Each row was made from one small tree. Brackets hold a mark, then the marks that hang from it, in alphabetical order. Every link used is in the known rows. Write each row's tree.
Known rows:
{zekan zoma {zules mosun nevesa}}: [-2.62 -1.46 -4.30  1.19  0.68  2.67 -2.61 -0.16  0.00  1.12 -1.19 -2.48
  1.57 -1.07 -0.35 -0.98 -0.22  1.51 -0.03]
{zoma {nevesa ligek} {zekan {zules mosun}}}: [-3.00 -3.69 -6.01  1.10 -0.03  1.65 -4.09  0.90  1.28  2.34 -2.64 -3.65
  0.21  1.76 -1.11  0.52 -0.20  2.22 -3.05]
{gome {ligek nevesa}}: [-0.18 -2.38 -0.45 -1.45 -0.23  2.31 -2.10  0.02 -0.56  1.66  3.28 -3.56
 -0.30  1.98  0.00  1.98  0.38  4.88  0.21]
{zekan {zules nevesa}}: [-2.04 -0.44 -2.62  0.43  1.00  3.36 -1.16  1.05 -1.19  1.79 -0.52 -2.21
  0.24 -1.94 -1.33  0.26  1.38  2.84 -0.62]
{zules mosun {nevesa {ligek gome} zoma}}: [-2.97  1.04 -2.03 -2.09  2.77  2.86 -3.11  0.21  1.65  0.56  0.07  0.90
 -0.26 -0.92  0.10 -0.04 -1.31  3.26 -1.55]
{zules mosun zekan}: [-1.30 -0.27 -1.96 -2.03  1.24  1.30 -2.94 -0.80 -0.21  1.02  0.39 -1.89
  0.26 -1.05 -0.38 -0.49  0.27  4.66 -2.12]
{zekan zoma {zules mosun {nevesa ligek}}}: [-3.58 -2.41 -5.60  1.51  1.42  2.60 -3.63  0.04  0.81  0.75 -1.94 -2.59
  1.81 -0.01  0.58  0.08 -0.04  0.80 -0.81]
{zekan {zoma nevesa} zules}: [-0.73 -1.66 -2.82  1.25 -0.16  1.21 -3.10  0.79 -0.68  2.54 -0.53 -4.67
 -0.94  0.45 -2.11 -0.55 -0.55  2.87  0.66]
{nevesa ligek {zoma {zekan zules}}}: [-1.96 -1.64 -2.60  0.76  1.99  2.85 -4.14  0.90  0.79  0.36 -0.21 -3.37
  0.39  1.84 -0.04  1.21 -1.26  2.25 -1.06]
{zekan {zoma {nevesa {ligek gome}}} zules}: [-1.14 -1.48 -3.16  0.76  0.25  0.78 -3.29  1.85  0.80  3.44 -1.29 -2.16
 -1.25  1.85 -0.67 -0.10 -0.49  2.59 -0.17]
{zoma {nevesa {ligek gome}} zekan}: [-1.58 -0.04 -0.95  0.46  0.11  1.65 -3.78  2.32 -0.09  2.82 -0.74 -2.57
 -1.22  2.88 -2.43  1.48 -0.83  5.03 -2.52]
{nevesa {ligek gome} {zoma {zekan zules}}}: [-1.76 -0.13 -1.69  0.06  1.70  2.59 -3.34  1.53  1.19  1.29 -0.53 -0.64
 -0.09  2.19  0.54  0.57 -1.66  2.80 -1.62]
{nevesa zoma}: [-0.36  0.58  0.33 -1.61  1.62  2.33 -4.09 -0.04 -0.95 -0.06  1.72 -3.33
 -1.02 -0.64 -1.81  0.36 -1.57  4.92  0.53]
{nevesa ligek zoma}: [-1.14 -0.35 -0.94 -1.44  2.23  2.23 -4.91  0.10  0.14 -0.26  1.10 -3.41
 -0.79  0.31 -0.72  1.40 -1.29  3.86  0.01]
{zoma {nevesa {ligek gome}} {zekan zules}}: [-1.94 -1.30 -2.98  1.02  0.20  1.72 -2.69  2.35  0.58  3.46 -1.90 -1.86
 -1.08  2.44 -1.27  0.74 -0.12  3.32 -2.57]
{gome {ligek {nevesa zoma}}}: [ 0.20 -1.57  0.12 -2.72  1.14  2.43 -2.66 -0.70  0.50  0.89  4.69 -2.92
 -0.74  1.26  0.38  1.46 -1.15  4.71  1.07]
{ligek nevesa}: [ 0.00 -0.55 -0.25 -0.91 -0.59  2.43 -2.39  0.44 -0.75  1.19  2.51 -2.88
 -0.32  1.60 -1.80  0.92  0.61  4.18  0.66]
{zekan {zules mosun {nevesa ligek}}}: [-3.85 -2.46 -5.80  0.21  1.38  2.90 -2.50  0.35  0.97  1.51 -1.88 -1.70
  1.04 -1.29  0.36  0.19  0.95  1.34 -2.05]
{zoma {zekan zules}}: [-1.21 -1.62 -1.96  1.75 -0.37  2.75 -2.90  1.40 -1.33  1.41 -0.90 -3.80
  0.54  1.26 -1.61  0.55  0.03  3.28 -1.40]

Write each row's tree:
[-1.16  0.86  0.11 -0.55  1.74  2.49 -4.54  1.47  0.59  0.55  0.60 -1.44
 -0.42  2.49 -0.63  1.27 -2.08  4.32 -1.23] : {nevesa {ligek gome} {zoma zekan}}
[-3.00 -1.67 -4.33 -0.11  0.80  3.00 -1.93  0.06  0.01  1.67 -1.34 -1.48
  0.86 -2.08 -0.68 -0.79  0.79  2.21 -1.50] : {zekan {zules mosun nevesa}}
[-1.78  1.29 -2.00  0.03  3.09  2.32 -3.25  0.66 -0.60  0.22  0.94 -2.76
  1.17 -0.13  0.11  1.88  0.71  2.78 -0.09] : {zules {nevesa ligek} {zekan zoma}}
[-1.46 -2.60 -4.06  1.42  0.41  1.17 -4.20  1.03  0.24  2.33 -1.04 -4.72
 -0.58  1.42 -0.89  0.53 -0.34  1.97  0.30] : {zekan {zoma {nevesa ligek}} zules}
[-0.39 -0.75 -1.50 -0.23  0.93  3.24 -2.12  0.56  0.76  0.95  2.51 -2.31
  0.34  2.43 -0.57  0.56 -0.82  2.32  0.58] : {ligek {nevesa {zoma {zekan zules}}}}
[-4.19 -2.43 -5.58  1.60  1.28  3.45 -2.69  0.97  0.51  1.16 -2.50 -2.11
  2.07  0.46 -0.06  0.98  0.37  1.42 -2.95] : {zoma {zekan {zules mosun {nevesa ligek}}}}
[-2.35  0.84 -2.34 -1.44  2.96  3.09 -1.71  1.27  1.12  1.59 -0.01  0.83
 -0.52 -0.98  0.52  0.15 -0.31  2.24 -0.69] : {zekan {zules {nevesa {ligek gome} zoma}}}
[-1.97  1.87 -1.67 -2.99  3.97  2.67 -2.30 -1.22  0.56 -0.21  1.79 -0.19
  0.31 -3.09 -0.17 -0.52 -0.41  3.86 -0.99] : {zules mosun {nevesa zoma} zekan}
[-1.48  2.65 -0.81 -0.42  2.81  1.97 -2.17  1.25  0.06  1.28  0.99  0.02
  0.61  0.44  0.62  1.02  0.61  3.25 -0.63] : {zules {nevesa {ligek gome}} {zekan zoma}}
[-0.38 -2.76 -1.53 -0.49  0.97  3.12 -2.19  0.01  0.87  1.23  3.13 -2.90
  0.39  2.66  1.17  1.45 -1.27  2.96  0.01] : {gome {ligek {nevesa {zoma {zekan zules}}}}}
[-1.12  2.99  0.22 -2.78  4.15  3.04 -1.71  0.03 -0.57 -0.01  2.62 -1.04
 -0.15 -2.73 -0.90  0.31 -0.08  4.20 -0.25] : {zules {nevesa zoma} zekan}
[-0.90  0.16 -2.09 -0.41  1.89  0.59 -4.14  0.61 -0.13  1.72  0.72 -4.02
 -0.72  1.06 -1.03  1.23 -0.16  3.79 -0.33] : {zules {zekan {zoma {nevesa ligek}}}}
[-0.26  0.47 -0.26 -0.56  0.51  2.98 -1.38  1.12  1.33  1.83  2.23  0.27
 -0.38  3.05 -0.09 -0.32 -1.04  2.92  0.11] : {ligek gome {nevesa {zoma {zekan zules}}}}
[-1.18 -0.03 -1.20 -1.06  0.32  1.16 -3.22  1.76  0.13  3.01 -0.39 -1.94
 -2.14  1.11 -2.19  0.86 -0.11  4.92 -1.69] : {zoma {nevesa {ligek gome}}}
[-0.81  1.05  0.05 -1.89  2.01  1.92 -3.90  0.77  0.82  0.94  1.02 -0.75
 -1.34  0.96 -0.38  0.60 -1.62  4.28 -0.68] : {nevesa {ligek gome} zoma}
[-0.78  0.18 -1.08  0.31  0.38  0.84 -4.15  1.68  0.12  2.47 -0.35 -2.87
 -1.52  2.02 -1.85  0.67 -1.12  3.88 -0.17] : {zekan {zoma {nevesa {ligek gome}}}}
[-2.31  0.92 -2.31 -1.82  2.27  2.44 -1.71 -0.34 -0.43  0.85  0.69 -0.79
  0.86 -2.55 -0.73 -0.16  1.07  4.00 -2.24] : {zules mosun nevesa zekan}
[-2.80 -2.69 -4.43  0.50  1.79  2.68 -4.69 -0.09  2.00  0.34 -1.31 -2.62
  0.91  1.54  0.56  0.27 -1.68  1.82 -2.17] : {nevesa ligek {zoma {zekan {zules mosun}}}}
[-0.29  0.53  0.47 -0.60  0.75  3.13 -3.02  0.32 -0.20 -0.10  3.25 -3.13
 -0.05  2.89 -1.51  1.31 -1.55  3.98  0.96] : {ligek {nevesa {zoma zekan}}}
[-2.71  0.88 -1.46 -0.22  2.32  3.82 -3.34  0.00 -0.21 -0.75  0.17 -2.35
  0.98 -0.81 -1.59  0.32 -1.90  3.77 -1.22] : {zules mosun {nevesa {zoma zekan}}}
